Each row was made from one small tree. Brackets hold a mark, then the marks that hang from it, in alphabetical order. Every link used is in the known rows. Write each row's tree.
Known rows
(mura (fufer bolu) tefifud tegud): [-9  9 -2 -4 24 -2 12  1 18  5  7  8  6 -3 -2 -1  1  0  8 -5 12  3 -6]
(gevotul (suli (tegud mura))): [  3   4  -7  20 -12   3   3  -3  23 -18   2  -5   1   1  -2   6  -4   4
  -2  -7  -4  13  -2]
(bolu (fufer (mura tegud))): [ -2  -1   2  10 -10   5  17  -5  10  10  -3   5   6   1   1  -2   0   5
   1 -19  -2  12  -3]
(bolu mura): [-3 -8 -6  9 -2  1  9 -2  9 -2 -3 -3  5 -2 -3  3  0  2  4 -6  0  9  2]
(gevotul (suli (tegud (mura (fufer bolu))))): [  0   9 -15  13   0   2   8  -1  35 -13   7   2   1  -2  -9   1  -3   5
   8 -12   1  14  -3]
(tegud (mura bolu fufer tefifud)): [-10  12 -12 -14  25  -5   9  10  21   6  -1  -4  -3  -6   3  20   1   1
  -6  -4  14  12 -10]
(mura fufer): [-2  5 -4 -8 14 -4  5  1  0  3  0  3 -3 -2  1  2  0  1  5 -3  3  2 -3]
(tegud (gevotul suli) (mura bolu)): [  0  10 -12   2  -6  -4   8   1  13  -8  -2 -12   1   3   2  23  -1   7
  -5   1  -1  20  -6]
(tegud (mura (fufer bolu) tefifud)): [ -7   8 -10  -5  19   4   7  10  27   3   1  -2   5  -6  -5  13   0  -3
  -2  -5  11   4  -8]
(bolu fufer (mura tefifud tegud)): [ -9   3   3   9   3   5  23  -9  13  -1  -4  -7  10  -1  -2   6   1   3
   1 -14   4  14  -1]
(gevotul (tegud (mura (bolu fufer) tefifud))): [-10  17  -5   2  14   7   8   1  23   5  -1  -4   1  -3   0  11   1   3
 -10 -11   9  17 -11]
(tefifud (mura bolu tegud)): [-15   8  -5  -6   0  -6   8  -7  12 -12   9  16   3  -2   0  -4   3   8
   4  -5   9  14   0]
(suli (gevotul (tegud (mura fufer tefifud)))): [ -7  15 -17  12  33   6   1   7  30   0   5   7  -3  -8  -4  10  -2  -2
  -3  -9  14  10 -16]
(suli (tegud gevotul (mura tefifud))): [  0   2  -8  12  -3  -1   1   7  14  -7  -2  -4   3   2  -2  23   2   0
 -11  -2   2  12  -9]
(tefifud (mura (bolu fufer) (tegud gevotul))): [-11  14  -4  -9 -11  -5  16 -11   0  -9   4   7   5   4  -4   5   5  11
   1 -11   3  23  -3]
(suli gevotul (tegud (mura tefifud))): [  0   5 -15  19   4   5  -3   7  31 -10   6   2  -4  -4  -7   6  -1  -1
 -10  -6   9   9  -6]
(bolu (mura fufer)): [ -5  -3 -10   1  11  -3  13  -1   9   1  -3   1   1  -4  -3   6   0   2
   9 -10   3  11  -1]
(mura (fufer bolu)): [-3  5 -8 -6 13 -1  4  2 11  5  5  6  0 -2 -7 -6  1  1 10 -5  5  2 -2]
(tefifud (mura (fufer bolu) tegud)): [-14   8  -7  -5   9  -1  11  -6  19 -11  11  21   8  -3  -9  -9   2   4
  13 -10   9  10  -2]
(fufer (bolu (mura tefifud tegud))): [-10  -3  -5  14   8   4  15  -3  28   0   4   4  14  -3  -7   0   1   1
   7  -7   8   9   0]
(bolu (mura fufer tefifud (tegud gevotul))): [-9  1 -8  3 20 -7 22 -1  7  1 -3  0  9  0  1 21  2  3  7 -7  7 17 -9]
(fufer bolu mura): [ 0 -7 -9 10 -8  5  6  6 22 18  1  6  7 -2 -5 -4  1  1  0 -6  0  4  1]
(bolu fufer (mura tefifud)): [ -5   2   1   4   1   6  18  -4   9   7  -7 -17   7  -2  -4  11   1   1
  -5  -8   2   9   1]
(tefifud (mura bolu fufer (tegud gevotul))): [-14  12 -12 -14  10 -14  14  -5   3  -7   7  17   2   1  -1  10   5  10
   8  -6   9  22  -7]
(mura (bolu fufer) tefifud (tegud gevotul)): [-7 15  1 -8  6 -5 17 -5  0  8 -1 -5  2  4  2 13  4  7 -4 -6  6 15 -7]

Which tree is each row?
[-10  10  -6 -10  21 -11  10  -3   9   2   5  14  -5  -2   4  -4   1   7
  12 -10  10  13  -6]
(mura bolu fufer tegud)
[ -7   9  -6  -4  21  -5  13   2  10   6   4   5   7   1  -3   9   3   1
   7  -2   9   7 -10]
(mura (fufer bolu) tefifud (tegud gevotul))
[  0  14  -9   9 -15   2  11  -8  26 -12   1  -9  -4   2  -4   3  -2   9
  -3 -15  -2  23  -1]
(gevotul (suli (tegud (mura (bolu fufer)))))
[-6  1 -8  3  7 -8 15  6 13 21 -2  3  6  1  7 19  3  6 -7 -3  7 16 -9]
(fufer (mura bolu tefifud (tegud gevotul)))
[-12  13  -4 -13  30 -10  13   1  12   9   4   6  -2  -4   6   7   2   4
   5  -5  15   9  -7]
(mura bolu fufer tefifud tegud)
[-7 -2 -8 14  4  0 17 -1 19  0  1  0 15  1 -7 11  3  2  6 -4  5 13 -5]
(fufer (bolu (mura tefifud (tegud gevotul))))
[ -6   9  -2   7 -11  -3  14 -12   2 -20   5   1  11   5  -1  11   0   8
   3   2  -3  15  -2]
(tefifud (mura (tegud (gevotul suli))))
[ -4  10 -13  19  19  10  -4   6  30  -5   5   5   0  -6  -4   8  -2  -3
  -8  -5  11   8 -12]
(suli (gevotul (tegud (mura tefifud))))
[ -3  -7  -6  15  -5   4  10   1  25  10   4  16   9  -1  -3  -8   1   3
   6 -12   2   8  -2]
(fufer bolu (mura tegud))
[ -3   7 -20  -1   6 -11   3   6  16  -7   2   8  -7   1  -2  15   3   7
   1 -12   5  24 -11]
(suli (tegud gevotul (mura bolu fufer)))
[ -9  12 -11   6  30   7   4   8  32   2   5   7   5  -6  -6   8   0  -3
   1  -9  11   8 -14]
(gevotul (tegud (mura (fufer bolu) tefifud)))
[  1   6   1  10  -4  -4  11  -9  -1 -11   1  -4   6   6   3   8  -2   6
   6   1  -5  11  -4]
(mura (tegud (gevotul suli)))
[ -2  13 -10  -1   3  -4  11   5  16  -1  -4 -21   3   1   4  33   0   4
 -12   6   3  16  -8]
(tegud (gevotul suli) (mura bolu tefifud))
[ -2   3  -5   1   3   1   4  10   7  -1  -6 -11   7   1   1  29   1  -3
 -13   2   3   8 -11]
(tegud gevotul (mura tefifud))
[ -3  12  -3  17  14   8   5   0  25  -6   0 -10   7  -3   2  17  -4   0
  -7   0   2   8 -10]
(gevotul suli (tegud (mura tefifud)))
[ -2   2   2   7  -5   2  20   0   5  19  -6  -5  10   4   3  17   2   4
  -8 -11   0  13  -9]
(bolu (fufer (mura tefifud (tegud gevotul))))
[ -7  11   1  -6   0  -2  13 -10   6   0   2   5  -2   1   1  -8   2   8
   4 -14   4  15  -2]
(mura (bolu fufer) tegud)
[ -9   4  -3   2  -8  -4   8  -7  -2 -16   5  12   9   3  -2   7   3   6
   2  -2   1  13  -4]
(tefifud (mura (tegud gevotul)))
[ -6  13   1 -14   7   0  12  -1   5  14  -2 -13  -2   0   1   7   3   3
  -9  -3   7   7  -1]
(mura (bolu fufer) tefifud)
[-2 -4 -6  7  2  6  9 10 25 24  0 -3  9 -3 -3  6  1 -2 -7 -1  5  0 -1]
(fufer bolu (mura tefifud))
[ -7  14  -7   4   5   6   4  -3  20  -1   1   4  -2  -1  -3   2   1   5
  -3 -18   4  20  -9]
(gevotul (tegud (mura (bolu fufer))))
[ -2   7 -16  22   9   9  -6   2  26 -11   6  13  -3  -4  -7  -2  -2  -1
  -1 -11   6  10 -10]
(suli (gevotul (tegud mura)))
[ -4  15  -9  -4  14 -13  17  -7   4  -3   3   1  -1   4   5  10   0  11
  11  -4   3  20  -8]
(mura bolu fufer (tegud (gevotul suli)))
[ -7  10 -10 -10  17 -15  12  -2   0   2   3  12  -3   2   3   8   3   8
  10  -7   7  17 -10]
(mura bolu fufer (tegud gevotul))
